Every row comes from one small tree of marks. Brackets hold a mark, then the marks that hang from it, in alphabetical order. Every link used is in the known rows. Which tree was each row made from?
Known rows:
{loti {bipapo kere pakes}}: [ -4   6   7  12  -4  15   0   3 -21   2   2   3 -14  -9 -22   2 -15 -14
  -3 -18   0   7  26 -37   5   5  11  12   7   0  -4 -12   9   8  15  11
 -31  15]
{seda {bipapo kere loti {pakes pibig}} rofak}: [-23  25  16   9   9  10   0 -20 -14   3 -23  14 -13   0 -21  -4 -16 -10
  15   0  -5   3  20 -31  11  16   4  14  -9  22  -8   2  16  17  -9  26
 -29   9]
{bezusav {bipapo kere loti {pakes pibig}}}: [-10  13  15  17 -12  28  -2   0  -7  -8 -17  12  -9 -14 -13   4 -19  -1
  17  -9 -12  12  21 -22   9 -15   3  15 -15  20 -17  -6   4  32   4   5
  13  -1]
{bezusav {bipapo kere {pakes pibig}}}: [-10  10  12  14 -10  26  -4   1  -7  -1 -11  20   0 -21 -18  18 -25  -5
   2 -12 -13  11  17 -15   8 -23   3  15  -5  11  -7   0  -9  30  12  -2
  -1   3]
{ligadis bipapo}: [ -7  17  -1  10   7   0  -4   1   1   6  -7  11  -9   7 -10 -13   2   5
   2  -2  -4 -10   7   8   2   5  12  -2   2   1   3   9   3   0  -1   7
   7   2]
{gozime bezusav {gokibeg pibig} raka {vabob bipapo}}: [ -6  -8   5  30  27 -17  17 -27  28  34 -20  -2  35 -32   0  -9  10  -3
   4  -5   2  13 -18 -15  -9  29  32  11   7  -3  11  55   2  12  -7  54
   0   9]
{rofak {seda gozime}}: [ -9  23   4  12  15 -23   4  -5  -6  31   1 -13  -3   7  -7 -14  -1   8
  -2  -1  -7  -8   3 -14  -1  -6  -7 -20 -14   8  15  -2 -12  -3  -5   3
 -20   2]
{bipapo loti {pakes pibig}}: [-12   9   2   6  -7  11   1  -5 -10 -15 -14  -1 -21   4   3   1  -3  -2
   0  -3   2  -1   6 -11   6   9  -7  13  -4  10 -12 -10   4  10   3   0
  14  -5]
{gozime bezusav gokibeg {raka loke} {vabob bipapo}}: [ -1 -17  14  17  20 -24  39 -30  32  13  -3 -10  26 -22  -4  -2   3   5
   0   1   4  15 -15 -14  -7  21  20  11   2 -11  12  52  -6  16   2  38
  -2  17]
{kere bipapo}: [  4   2   5   8 -11   2  -4 -13 -13  -3  -5  -1   1  13   8   6   3   0
   2   1  -3   6   1 -17  -1  -1  -2   3 -10  -3  -4  -2  -8   7   2  14
  -6   7]
{vabob {bipapo pakes}}: [ -9   3   4  12   5  12   1 -15  -5   7   6   2 -15   4  -8  10  -4  -4
  -8 -15  14   1   9 -27  13   6  11  15 -20  -2  -4  -6   1  -1  11   2
 -15   6]
{bipapo kere loti {pakes pibig}}: [-13   9   7  11  -8  20  -2 -12 -14 -18 -17  -3 -16  -3  -8  13  -8  -3
   8  -6  -7  10  17 -30   6   3  -3  15  -2  16 -10 -12   3  15   7   3
   6  -2]
{kere {bipapo loti pakes}}: [  5   5   2  17  -9  11   4 -15 -23  -6  -9 -11 -24  20   8   1   5  -1
  10  -6  -6   7  15 -40   5   0  -7   7 -26   9 -14 -20   1  10   4  14
   1   7]
{pibig {pakes {bipapo kere loti}}}: [  2  17  12   9   2  17   7  -2  -1  -9 -22  -3  -3   7  -1   5 -13  16
  15  -1 -18   8  16 -17  -4 -24  22  13 -34  23 -11  -2   8   8 -17  10
   0  -6]
{gozime {bezusav {bipapo kere loti {pakes pibig}}} gokibeg}: [  6  12  16  23  -2   9  19 -21   5   5 -24  14   4 -31 -24  -5 -24   9
  30  -6 -17  26  19 -14   4  -5  13  13 -15  26   2  21   3  30  -4  29
  16   4]
{loke {kere {bipapo loti {pakes pibig}}} raka}: [-10  27   5   2  -3  19  -9 -23 -14 -13 -19  -7 -12  26  11  18   3  -3
 -15  -4 -14  12  -3 -22   0  22 -14  27 -12 -20 -19  -9   0  33   4  31
  -2  -8]
{raka {loke {kere {bipapo loti pakes}}}}: [ -2   6   0   5  -4  22   9 -15 -18 -25  -5  -9 -27  30  17   5   0   9
  -2  -3 -15   5   8 -33   9   1  -7  14 -23 -15 -12 -10  -9  26  19   3
 -17   6]
{rofak {seda bipapo {gozime bezusav}}}: [ -9  18  16  19  28 -33   9 -14  -1  52   1  -2  -4   4 -16 -32 -12  13
   5  -8   0  -2  -7  -3   1   4  15 -22 -13  12  27  18   1  -5 -19  25
 -43   9]
{loti {bipapo pakes}}: [ -2   6   3  10   1   4   2   8 -20   5   5   5 -21  -1 -12  -9  -4 -15
 -10 -15   4  -5  14 -23   6  14   8  10   4  -6  -7 -11  10   2  11  12
 -20  11]
{gokibeg gozime pibig}: [  0   0 -11  22  -3  13 -10  13   1  -5 -30   2  11  -5   4   0  -1   1
   4  -3 -16  -5  -7  14  -6  10  29  -3  13 -10  -2  -6 -23   9   0  -5
 -12  10]
{momiv {bezusav {bipapo kere {pakes pibig}}} loti}: [-21  -1   4  22  10  21  17   0 -17  -1  -6  28 -17 -19 -11   5 -22  -6
  29 -12 -21  15  19   0  14 -22   2  18   3  17  -5  -4  -7  19  -3  -2
  -3 -11]
{momiv {bezusav {bipapo kere}} loti}: [ -8 -11   5  20  12  10  17   3  -8   8  -2  21  -6 -12  -6  -9 -15   1
  43  -4 -19  20  15   6   9 -25  11   5  -4  12  -2  -2  -2   8 -12  -4
  -6 -11]
{pakes {bipapo kere loti} pibig}: [-14  22  18  18  -9  13  -7 -18  -6 -18 -28   7  -7   2  -2   4 -17   2
  18   2 -10   8   8  -4   2  -5  12   9  -6  19 -19  14   3  17 -10   7
  12  -7]
{gokibeg {gozime {bezusav bipapo} vabob}}: [  3 -18   3  30   3  -5   9   7  19  35 -11   9  19 -17  -2 -13 -13   3
  25 -10 -16  15 -11  35  -6 -15  29  -5  -2   3  -4  18  -1  23  -8  16
  -5   2]
{raka loke}: [  2  -6   0  -4  -3   1  10   6   5 -28  -1  -3   0   4   2   6  -5   7
  -7   2  -2  -3  -5   4   3  -7  -2  -1   5 -12   5   5 -17  10  10 -17
  -5  13]
{rofak {seda {bipapo pakes} gozime}}: [-14  30  11  18  23 -15   7 -10 -16  49   6  -6 -23  13 -15 -14 -10   1
  -5 -12  -6 -13  13 -23   9  -7   1 -14 -24  16  18  -6  -3  -2  -4  10
 -50  12]
{momiv {loti bipapo}}: [-10   2   2   8   5 -10   9  23 -15  -1   9   8 -14   0  -5 -30  -1  -9
  15  -4  11  -7   6   4   6  12   9   5   1   3 -14  -3  11   1  -7  10
 -18  -4]
{ligadis {bipapo kere loti pakes}}: [ -6  20   2  22   4  18  -2  -6 -12   1 -15   1 -26   7 -16  -7  -5   5
  17 -11 -13   1  33 -28   8   2  13   5  -8  14   0 -14  11   5   5   8
   6   3]
{rofak {seda {bipapo kere} {gozime bezusav gokibeg vabob}}}: [-12  17  15  34  28 -43  20 -34   8  74  -4  -9  15 -17 -17 -16 -12   7
  26  -2 -11  10   3  -9  -6 -11  20 -18 -15  23  32  41   8   2 -20  50
 -54  10]
{rofak {seda {bipapo loti {pakes pibig}}}}: [-21  23  10  22   7  -2   2 -10 -15  13 -16  -3 -32  16  -4 -17  -5  -5
  -1  -8   2  -8  11 -14  12  14   3   3 -15  19   1  -1   6  10  -7  19
 -21   8]
{loke {kere {bipapo loti}} raka}: [  2  22   6  -2   3   9  -8 -17  -4  -1 -12 -13  -1  31  17   2  10   4
   1   4 -14  16  -5 -15  -5  19  -8  13 -17 -25 -16  -4   5  24  -5  35
  -5 -10]
{momiv bezusav loti}: [-12 -17  -7   8  19  -6  22   0 -10  -1   2   9 -18   4   5 -14   3  -2
  25   0  -8   5  -1  13   4   1   1   4   5   4   1  -8   0 -13 -14  -5
  -4 -13]

Which tree is each row?
[  3  -6   7   4  10 -22  34 -12  23   1  -7 -15  20 -18   9   6   7  -6
   0  10 -17   0  -3  -3 -12   1   2   4  11  -6  11  34  -9  17   6  18
   2  17] : {gozime gokibeg {raka loke} vabob}
[-15  35  18   5  21 -25   4 -10  -1  34  -6   4  -5  11 -15 -36  -5   3
  22  10  -1  -9   2 -15   3  11   7  -8 -27  16  -5   6  18   4 -30  21
 -35  -3] : {seda {bipapo loti} gozime rofak}
[-15  12  11  10 -11  16  -9  -1 -21  -8  -6  12 -12 -15 -20  10 -17 -16
 -12 -15   3   4  17 -30   7  14   9  18  17   0 -10  -3   2  19  14  14
 -23  13] : {loti {bipapo kere {pakes pibig}}}
[-12  -6  -1  41  12  -6   3 -31  18  19 -28  -5  23 -20   0 -12   3   9
  32  -6   7  27  -7 -21   0  10  39   9  -9   7  -1  38  14   8 -15  47
  -6   2] : {gozime bezusav {gokibeg pibig} {vabob {bipapo kere loti}}}
[ -5  20  -2  16   8   9   2   4 -11   2 -11   1 -32  16  -8 -20   4   3
  10  -9  -7 -10  21 -10   8  11  10   2 -14  12  -4 -12  10  -1  -1   5
  12   0] : {ligadis {bipapo loti pakes}}
[ -2   4  -1   4   0  20   8 -17 -16 -16   2  -4 -15  20   9  20  -7   4
 -18  -5 -15   3   2 -24   8  -6  -4  16 -11 -21  -4  -3 -20  23  28   0
 -30  15] : {raka {loke {kere {bipapo pakes}}}}
[  0   2   3   9  -1  20   2  -7 -14  -4  -8  -8 -19   5  -5   4  -6   0
  15 -11 -10  12  27 -35   6  -1   0   7 -11  16  -4 -23   7   6   7   0
  -1   5] : {bipapo kere loti pakes}
[  3  -7   2  17   8  15  15  -4  -9   9  -9  13 -27   1   0 -15  -6  -1
  24  -9 -15  14  15 -11   9 -12   3   8 -16   6  -6 -12   7  10  -7   1
  10  -8] : {momiv {bezusav {bipapo loti pakes}}}
[-21  14  18  21  12  -3   3 -10 -11  40   0  -9 -16   4  -4  -4  -9  -7
  27 -10  -7   2  13 -24   6 -15   9  -2 -18  23  -7  -7  21   6 -12  14
 -38  -7] : {seda {bipapo kere loti pakes} {gozime vabob}}
[ 10 -18  12  -5  14  -7  29  -8  11 -13  -4  -4  11 -12  -5  -8  -7  13
 -12  -2  -8   7  -8  -8  -8  22   5   1  22 -11  16  22 -13  17  14   9
   8  20] : {gozime bezusav {raka loke}}
[ 14  -8  20  18   9   2  18   3  18  26 -16   9  23 -22 -13 -18 -12   5
  11  -7 -26  14   1  12 -11  17  29  -2   8   1   4  12 -10  29   0  18
   4  13] : {gokibeg {gozime {bezusav bipapo} raka}}
[-10  26  23  -4  34 -13  28 -11  -2  20   2   4  -3  -2 -26 -12 -14  -4
 -14   2 -17 -17  10 -31   1  18   1   1  -4   1  14  10 -10  19   5   9
 -45  24] : {seda {bipapo pakes} {gozime {raka loke}} rofak}
[  2  17   7   7   4   9   9   2   1  -6 -19   2 -11  14   8  -6  -6  15
   9   2 -12  -1   4   1  -4 -19  20  12 -37  18 -14   1   8   3 -22  12
  10  -8] : {pibig {pakes {bipapo loti}}}
[  1   3 -15  14   0  18   1  25   7  -7 -34   0  16  -8   8   9   0   9
  -8  -1 -23  -7 -10   6 -11  -1  37   8  -1  -7   0 -13 -25   8  -9  -1
 -19   9] : {gokibeg gozime {pibig pakes}}
[ -4 -20  -1  29  18  -5  10  -2  13  22 -32  -4  29 -20   8  -9   7  -5
   5  -8 -21   7 -19  12 -16  26  31  -1  34  -6   8  22  -9  15   2  26
  -2  13] : {gokibeg {gozime bezusav raka vabob} pibig}
[-18  24   0  12   1   9  -4  -1  -8  -4 -13  20 -21  -1 -14   1  -5  -3
 -12  -7  -5 -16   8  -1   9   7   4  11   6   5   1   5  -5   8   6   2
   8   3] : {ligadis {bipapo {pakes pibig}}}
[ -8  11   4  19  19  -3   6  -8 -15  30   1  -3 -25  14  -9  -8  -6  -4
  -6 -13  -5  -9  18 -12  11   0   4  -5 -12  11  15  -4   1  -1   4  15
 -36  17] : {rofak {seda {bipapo pakes}}}
[-15  15   7   9  -6   6  -2   6 -16  -7  -4  14 -17  -9 -12  -1 -10 -19
 -18 -13  10  -7   3 -17   6  21   5  18  12  -3 -11  -1   4  12  10  13
 -15   8] : {loti {bipapo {pakes pibig}}}
[ -1  -8  15  29  25 -16  34 -38  17  35  -8 -15   2 -16  -4 -13  10  -5
  16 -11   3  20   7 -35  -2  29  21  17 -15  13   2  28  21   8  -3  54
   7   2] : {gozime bezusav gokibeg raka {vabob {bipapo loti pakes}}}
[-23   9   6  11  -2  14  -5 -17  -4  -6  -3   9  -9   0  -9  18  -6  -7
 -17 -13  16   0   0 -20  13  11   8  22 -12  -3 -10   5  -6   9   9   4
  -8   3] : {vabob {bipapo {pakes pibig}}}
[-12 -10  -1  21  16   9  19   2 -33   3   5  11 -32  -5 -12 -12 -11 -16
  24 -17  -6  13  27 -24  11   7  13  15  14   3  -2 -18  10  -4   1   7
 -34   1] : {momiv bezusav {loti {bipapo kere pakes}}}
[-25   4   4  37  31 -27  14 -23   0  60  12 -14  -6   2 -11 -12  -4   3
  -2 -21  13   3  -7 -28   7  -2  11  -7 -26  13  19  15   3  -3   1  29
 -36   3] : {rofak {seda {gozime bezusav {vabob {bipapo pakes}}}}}
[ -5  12   5  -2  26 -27  12 -11   3  31   3   6  15 -10 -21 -25 -12  12
   8   4  -4   2  -8  -7  -5  14   3 -10  -8  10  16  17   4   2 -14  22
 -18   2] : {seda {gozime bezusav} rofak}
[-21  -9   5  19  18  13  18 -18  12  15  -3 -12   2   2   9  17   3  -9
 -18 -14 -13   2  -5 -16   2  19  26  23   0 -29 -13  10 -15  32  24   5
 -40  13] : {gokibeg {gozime {raka {loke kere}} {vabob {bipapo pakes}}}}
[  5 -12   2  22  15   5  10  -3  10   9 -33   2  24 -19  -4 -13   0   2
  -1  -7 -23   7 -11   3 -14  41  36  -1  32  -7  15  12 -19  14   4  21
  -1  15] : {gokibeg {gozime bezusav raka} pibig}
[ -8  -3   9  18   0   2  17 -18   6  -2 -23 -23   6  20  29   0  14  -2
   6   7 -27   8  -7 -14 -10  21  13  10   2 -23 -23   6 -14  41   8  22
 -21   8] : {gokibeg {gozime {raka {loke {kere {bipapo loti}}}} vabob}}
[  1  20   3  -2   5   9 -10 -17  -3   5  -5  -5   7  22   8  16   5  -1
 -15   0 -15  14  -7  -7  -5  11  -6  14  -7 -31  -8   3  -3  24   3  31
 -16  -3] : {loke {kere bipapo} raka}
[ -6  10  19   7  19 -22   6 -13   4  37   5  10   3  -3 -14 -21 -15  10
   9  -7   2   1 -12   5   0   8  19 -11  -5   8  13  16   8  -2 -19  16
 -34  -1] : {seda bipapo {gozime bezusav}}
[-16  -5  17  17  12  -9   9 -18  18  22  -6 -14   4   3  11 -14  18 -10
  10  -6  13   8  -6 -29  -1  24  12  12 -10   1 -21  14  21  11  -6  32
   8  -7] : {gozime raka {vabob {bipapo loti}}}
[-28  38  20  23  12  -5  -1 -19 -19  34  -8   3 -13  -2 -25   5 -20  -1
  -4 -11  -9  -8  17 -30   9  -5   4  -4  -9  18  15   1 -11  11   0  12
 -50   8] : {rofak {seda {bipapo kere {pakes pibig}} gozime}}
[-14 -11  -1  16  16 -13  21   9 -19   4   5  13 -23   2   3 -32   1 -12
  21  -6   4   1   3   3   4  14  13   7  13  -5  -8  -5  11  -8 -16  12
 -19  -8] : {momiv bezusav {loti bipapo}}
